Each row was made from one path, in order. Every step used is in the known rows, and no mark comes twice. Write each row's path.
Known rows:
X/W/R: [-0.03  0.24 -0.29 -0.14 -0.16  0.12  0.09  0.33 -0.04  0.01 -0.01 -0.43
 -0.04 -0.03 -0.12  0.16  0.12  0.13 -0.25 -0.16  0.16 -0.15 -0.08 -0.02]
N/V/S/W/J: [ 0.18 -0.38 -0.62  0.09  0.17 -0.12 -0.18 -0.12  0.15 -0.19 -0.04 -0.07
 -0.02 -0.03  0.07  0.29  0.13 -0.05 -0.05 -0.33  0.12  0.25 -0.32 -0.07]
V/S/W: [ 0.02 -0.06 -0.40  0.18  0.10 -0.10 -0.12 -0.04  0.19  0.08 -0.05 -0.02
 -0.21  0.20  0.04  0.07  0.01 -0.08 -0.05 -0.39 -0.12  0.04  0.11  0.04]
N/V/S: [ 0.06 -0.16 -0.31 -0.50  0.15 -0.19 -0.03 -0.12  0.12  0.05  0.14 -0.10
  0.00  0.22  0.08  0.39  0.07  0.01  0.01  0.07  0.12  0.26 -0.15  0.08]
C/M/V/N: [-0.04 -0.09 -0.08 -0.25  0.07  0.18  0.06 -0.22  0.23  0.45 -0.03  0.06
  0.04  0.13  0.08 -0.44  0.07  0.08  0.09 -0.06 -0.35  0.04 -0.14  0.07]
R/W/M/T: [-0.04  0.20  0.34  0.11  0.08 -0.13  0.17  0.24 -0.34 -0.03  0.14  0.24
 -0.11 -0.03 -0.07  0.17 -0.28  0.21  0.12  0.57  0.04 -0.24  0.08  0.06]
C/M/T/N: [-0.24  0.49 -0.15 -0.01  0.11  0.50  0.36 -0.18 -0.41 -0.09 -0.10  0.14
 -0.04  0.26 -0.04  0.15  0.21 -0.06  0.23  0.17 -0.37 -0.38  0.13  0.09]
X/W/M/V: [-0.17  0.08  0.37 -0.23 -0.01 -0.05  0.01 -0.07  0.00  0.05 -0.04 -0.31
 -0.04 -0.11  0.03 -0.37  0.00  0.11 -0.33  0.03  0.13 -0.11  0.07  0.13]
R/W/M/C/N/V: [ 0.17 -0.10  0.56  0.26 -0.17  0.02 -0.04  0.22 -0.08 -0.32  0.23  0.23
  0.22 -0.28 -0.02 -0.09 -0.26 -0.07  0.20  0.70 -0.02  0.12 -0.14 -0.05]
X/W/S/V: [-0.09 -0.01 -0.12 -0.41 -0.26  0.03  0.09  0.05  0.15  0.43 -0.30 -0.54
 -0.25 -0.20 -0.05 -0.28  0.16  0.24 -0.29  0.01  0.22  0.00  0.31 -0.17]
T/N: [-0.10  0.50 -0.18 -0.18  0.10  0.23  0.12 -0.05 -0.11  0.11 -0.05 -0.10
 -0.09  0.24 -0.10  0.25  0.13  0.12  0.14  0.12 -0.05 -0.19  0.07  0.22]
C/M/T: [-0.11  0.20 -0.20 -0.12  0.09  0.28  0.41 -0.16 -0.21 -0.04  0.10  0.03
 -0.16  0.28  0.04  0.05  0.04 -0.01  0.17  0.33 -0.36 -0.14  0.00  0.14]
M/T/N/V/S/W/R: [-0.05 -0.06 -0.31  0.17 -0.17 -0.08  0.06  0.27 -0.37 -0.13 -0.08  0.18
  0.19 -0.16  0.02  0.27  0.26 -0.22  0.00 -0.37  0.11 -0.20 -0.09 -0.18]
R/W/S/V/N: [ 0.11 -0.21 -0.05 -0.20 -0.15 -0.17 -0.10  0.31  0.30  0.84 -0.25  0.03
 -0.09 -0.26 -0.05 -0.24 -0.11  0.36  0.07  0.15  0.14  0.04  0.19 -0.25]
R/W/M/C/N/V/S: [ 0.23 -0.21  0.44  0.30 -0.03 -0.04 -0.14  0.02 -0.03 -0.40  0.25  0.27
  0.22 -0.31  0.07 -0.14 -0.26 -0.21  0.03  0.27 -0.07  0.22 -0.04 -0.12]
M/V: [-0.06  0.11 -0.14 -0.32  0.06 -0.03  0.07 -0.11  0.06  0.17  0.08 -0.14
 -0.22  0.22 -0.03 -0.31 -0.04  0.12  0.07  0.33 -0.13  0.13 -0.03  0.29]
T/N/V/S: [-0.05  0.10 -0.22 -0.38  0.19  0.02 -0.02 -0.18 -0.09  0.03 -0.05 -0.01
  0.10  0.20  0.05  0.46  0.24 -0.05  0.02 -0.09  0.11  0.05 -0.04  0.05]
M/C/N/V/S: [ 0.22 -0.14 -0.15 -0.02  0.04  0.00 -0.05 -0.27  0.02 -0.25  0.31  0.04
  0.03 -0.11  0.15 -0.29  0.02 -0.30  0.07  0.10 -0.26  0.38 -0.14 -0.05]
S/V/N: [ 0.03 -0.16 -0.27 -0.55  0.10 -0.19  0.00 -0.12  0.34  0.56 -0.12 -0.19
 -0.14 -0.03  0.03 -0.39  0.02  0.22  0.11  0.11  0.01  0.01 -0.04 -0.03]
C/N: [ 0.09  0.28 -0.25 -0.09  0.07  0.24  0.21 -0.07  0.13 -0.21  0.32 -0.14
 -0.14  0.29 -0.08 -0.15  0.07  0.08  0.11  0.19 -0.26  0.05 -0.03  0.19]
C/N/V/S: [ 0.14 -0.11 -0.25 -0.28  0.18  0.05  0.06 -0.21  0.21 -0.29  0.35 -0.07
  0.09  0.22  0.05  0.07  0.19 -0.06 -0.03 -0.01 -0.11  0.28 -0.13  0.04]
R/W/M: [-0.01  0.19  0.34  0.05  0.02 -0.01  0.00  0.28  0.03  0.02  0.06  0.07
 -0.02  0.07 -0.13  0.30 -0.28  0.27  0.09  0.41  0.13 -0.10  0.05  0.13]
R/W: [ 0.01  0.16 -0.16 -0.03  0.12  0.01  0.02  0.21 -0.02  0.12  0.02  0.08
 -0.21  0.23 -0.12  0.32 -0.17  0.25  0.14  0.51 -0.05 -0.05  0.05  0.20]
C/M/V: [-0.11  0.07 -0.10 -0.22  0.01  0.32  0.18 -0.25  0.11  0.09 -0.03 -0.07
 -0.10  0.34 -0.01 -0.23  0.04  0.01  0.12  0.26 -0.38  0.08 -0.02  0.22]
R/W/J: [ 0.16  0.18 -0.45  0.16  0.23  0.11 -0.04  0.08  0.01 -0.11  0.02  0.03
 -0.16  0.08 -0.14  0.31 -0.18  0.28  0.12  0.31 -0.03  0.04 -0.21  0.11]
R/W/M/V: [-0.03  0.03  0.46 -0.02  0.00 -0.10 -0.06  0.15  0.01  0.07  0.06  0.11
 -0.04  0.03 -0.08 -0.15 -0.33  0.21  0.04  0.50  0.03 -0.01  0.06  0.19]

Write each row's path:
[-0.17  0.02  0.36  0.10 -0.15 -0.15  0.12  0.20 -0.41 -0.15 -0.15  0.16
  0.13 -0.18 -0.03  0.26  0.18 -0.05  0.10  0.24  0.22 -0.34  0.00 -0.03] -> S/W/M/T/N/V
[ 0.08 -0.19 -0.14 -0.45 -0.18 -0.13  0.03  0.06  0.35  0.84 -0.11 -0.27
 -0.07 -0.20  0.00 -0.42  0.05  0.29 -0.01 -0.06  0.14  0.14  0.04 -0.23] -> W/S/V/N
[-0.08 -0.09 -0.25  0.01  0.07 -0.07 -0.15 -0.04 -0.03  0.01 -0.24  0.06
  0.07  0.11  0.00  0.42  0.31 -0.11  0.01 -0.29  0.08 -0.03  0.02 -0.02] -> T/N/V/S/W
[-0.13  0.12  0.31 -0.26  0.14 -0.09  0.12 -0.17 -0.39 -0.16  0.08  0.10
  0.19 -0.09  0.09  0.30  0.11 -0.09 -0.02 -0.04  0.18 -0.19 -0.02 -0.05] -> W/M/T/N/V/S
[ 0.06  0.20 -0.53 -0.05  0.23  0.16  0.02 -0.17 -0.04 -0.12 -0.09 -0.40
 -0.16 -0.05 -0.03  0.08  0.14  0.23 -0.24 -0.15  0.07 -0.06 -0.25  0.07] -> X/W/J
[ 0.05  0.16 -0.04  0.09 -0.15  0.03  0.05  0.36  0.02  0.42  0.03  0.01
 -0.16  0.08 -0.09  0.32 -0.11  0.31  0.05  0.32  0.11  0.04  0.18 -0.03] -> R/W/S
[ 0.03 -0.08 -0.03 -0.15 -0.21 -0.02  0.06  0.28  0.18  0.46 -0.23 -0.11
 -0.23 -0.08 -0.13 -0.06 -0.15  0.32  0.08  0.49  0.10  0.11  0.29 -0.13] -> R/W/S/V
[-0.02  0.01 -0.24 -0.26  0.18 -0.13 -0.03 -0.29  0.12  0.13  0.09 -0.06
 -0.22  0.20  0.09 -0.34 -0.05 -0.01 -0.07 -0.13 -0.20  0.23  0.05  0.19] -> M/V/S
[-0.12  0.22  0.21  0.43  0.11 -0.03  0.01 -0.06 -0.31 -0.12 -0.14  0.21
 -0.02 -0.11  0.04 -0.05  0.02 -0.16 -0.05 -0.49  0.01 -0.37  0.24 -0.09] -> V/S/W/M/T/N
[ 0.06  0.19  0.35  0.08 -0.12 -0.01 -0.03 -0.02 -0.11  0.06  0.08 -0.07
 -0.08 -0.17  0.04 -0.16 -0.27 -0.05  0.11  0.26  0.01  0.05 -0.02  0.07] -> W/M/C
[ 0.19 -0.05  0.27  0.74 -0.09  0.08 -0.18 -0.13  0.11 -0.32  0.09  0.10
  0.02 -0.28  0.09 -0.61 -0.18 -0.35 -0.02 -0.44 -0.28  0.09  0.12 -0.15] -> V/S/W/M/C/N
[-0.02  0.01  0.28 -0.22  0.11 -0.11 -0.06 -0.26  0.18  0.05  0.16 -0.08
  0.01  0.08  0.07 -0.34 -0.17  0.01 -0.16 -0.21  0.00  0.14  0.03  0.11] -> W/M/V/S
[ 0.10 -0.08 -0.53  0.17  0.17  0.08 -0.20 -0.17 -0.03 -0.22 -0.25  0.01
  0.13 -0.05 -0.02  0.36  0.29 -0.07 -0.02 -0.49  0.12  0.01 -0.28 -0.09] -> T/N/V/S/W/J
[-0.07 -0.09  0.27  0.10 -0.05 -0.07 -0.18  0.07  0.01 -0.13 -0.16  0.05
  0.27 -0.04  0.00  0.39  0.15 -0.10 -0.05 -0.35  0.32 -0.07  0.01 -0.09] -> T/N/V/S/W/M
[ 0.03 -0.07  0.38  0.04  0.17 -0.14 -0.15 -0.01  0.09  0.05  0.06  0.18
  0.01  0.02 -0.02 -0.19 -0.33  0.07 -0.10  0.01 -0.04  0.07  0.14  0.07] -> R/W/M/V/S
[ 0.02 -0.38  0.18 -0.02 -0.06 -0.27 -0.14  0.09  0.21 -0.08  0.00  0.00
  0.15  0.00  0.03  0.28 -0.02 -0.04 -0.11 -0.21  0.30  0.14 -0.06 -0.06] -> N/V/S/W/M
[-0.02 -0.22 -0.25  0.35 -0.24  0.31 -0.06  0.09  0.22 -0.05 -0.15  0.00
  0.09  0.11  0.01 -0.31  0.03 -0.23 -0.10 -0.58 -0.29  0.06 -0.01 -0.08] -> C/M/V/S/W/R
[-0.01 -0.07  0.39  0.38 -0.17 -0.13 -0.28  0.01 -0.19 -0.09 -0.26  0.18
  0.18 -0.36  0.10  0.03 -0.04 -0.37  0.03 -0.30  0.14 -0.02  0.04 -0.17] -> T/N/V/S/W/M/C
[-0.14  0.48  0.45  0.20  0.11  0.07  0.12  0.19 -0.48 -0.08 -0.04  0.33
  0.02 -0.06 -0.12  0.25 -0.15  0.12  0.18  0.39  0.01 -0.48  0.17  0.05] -> R/W/M/T/N
[-0.16 -0.08 -0.20  0.16  0.03  0.21  0.14 -0.18 -0.31 -0.18 -0.28  0.33
  0.10  0.07  0.07  0.27  0.35 -0.33  0.09 -0.21 -0.22 -0.21  0.05 -0.14] -> C/M/T/N/V/S/W
[-0.24  0.52  0.35 -0.02  0.09  0.12  0.18 -0.02 -0.54 -0.09 -0.16 -0.12
  0.00 -0.20 -0.02  0.01  0.18  0.06 -0.21 -0.04  0.11 -0.54  0.16  0.00] -> X/W/M/T/N
[-0.09 -0.21 -0.24  0.23  0.03  0.20 -0.09 -0.25  0.23  0.02 -0.19  0.10
 -0.08  0.25  0.06 -0.36  0.03 -0.22 -0.07 -0.41 -0.40  0.08  0.12  0.06] -> C/M/V/S/W
[ 0.16 -0.23  0.40  0.38 -0.34 -0.02 -0.04  0.13  0.03 -0.35  0.11  0.07
  0.19 -0.32  0.03 -0.34 -0.05 -0.26  0.11  0.27 -0.01  0.11 -0.15 -0.09] -> S/W/M/C/N/V
[ 0.08 -0.36 -0.36  0.04 -0.25 -0.16 -0.09  0.36  0.14 -0.07  0.02 -0.06
  0.13  0.00 -0.03  0.37  0.12 -0.13 -0.09 -0.33  0.21  0.18 -0.20 -0.14] -> N/V/S/W/R
[-0.03 -0.35  0.18  0.02 -0.03 -0.41  0.00  0.03 -0.13 -0.12  0.10  0.15
  0.06 -0.14  0.13  0.15 -0.01 -0.13 -0.05 -0.06  0.20  0.00 -0.03 -0.11] -> N/V/S/W/M/T
[ 0.11 -0.32  0.23  0.18 -0.09 -0.05 -0.06  0.02  0.27 -0.40  0.21  0.04
  0.25  0.00  0.04 -0.03  0.08 -0.13 -0.10 -0.26  0.10  0.15 -0.06 -0.10] -> C/N/V/S/W/M
[ 0.09 -0.08 -0.45  0.29 -0.16 -0.01 -0.09  0.27  0.15 -0.03 -0.03 -0.11
 -0.03  0.06 -0.04  0.10 -0.03 -0.10 -0.11 -0.56  0.02  0.03  0.00 -0.12] -> V/S/W/R
[ 0.22 -0.13  0.35  0.04 -0.07 -0.02 -0.06 -0.21  0.06 -0.34  0.33  0.05
  0.22 -0.26  0.16 -0.30 -0.09 -0.31 -0.01  0.04 -0.06  0.29 -0.15 -0.11] -> W/M/C/N/V/S
[-0.08  0.11  0.35 -0.25 -0.05 -0.02  0.08 -0.08  0.09  0.04  0.16 -0.13
 -0.02  0.07 -0.02 -0.32 -0.14  0.15 -0.01  0.27  0.02  0.06 -0.04  0.22] -> W/M/V
[ 0.02 -0.07  0.12  0.25  0.03 -0.13 -0.12  0.00  0.22 -0.01 -0.04 -0.03
 -0.03  0.06  0.03  0.06 -0.10 -0.04 -0.13 -0.47  0.12 -0.02  0.13 -0.03] -> V/S/W/M
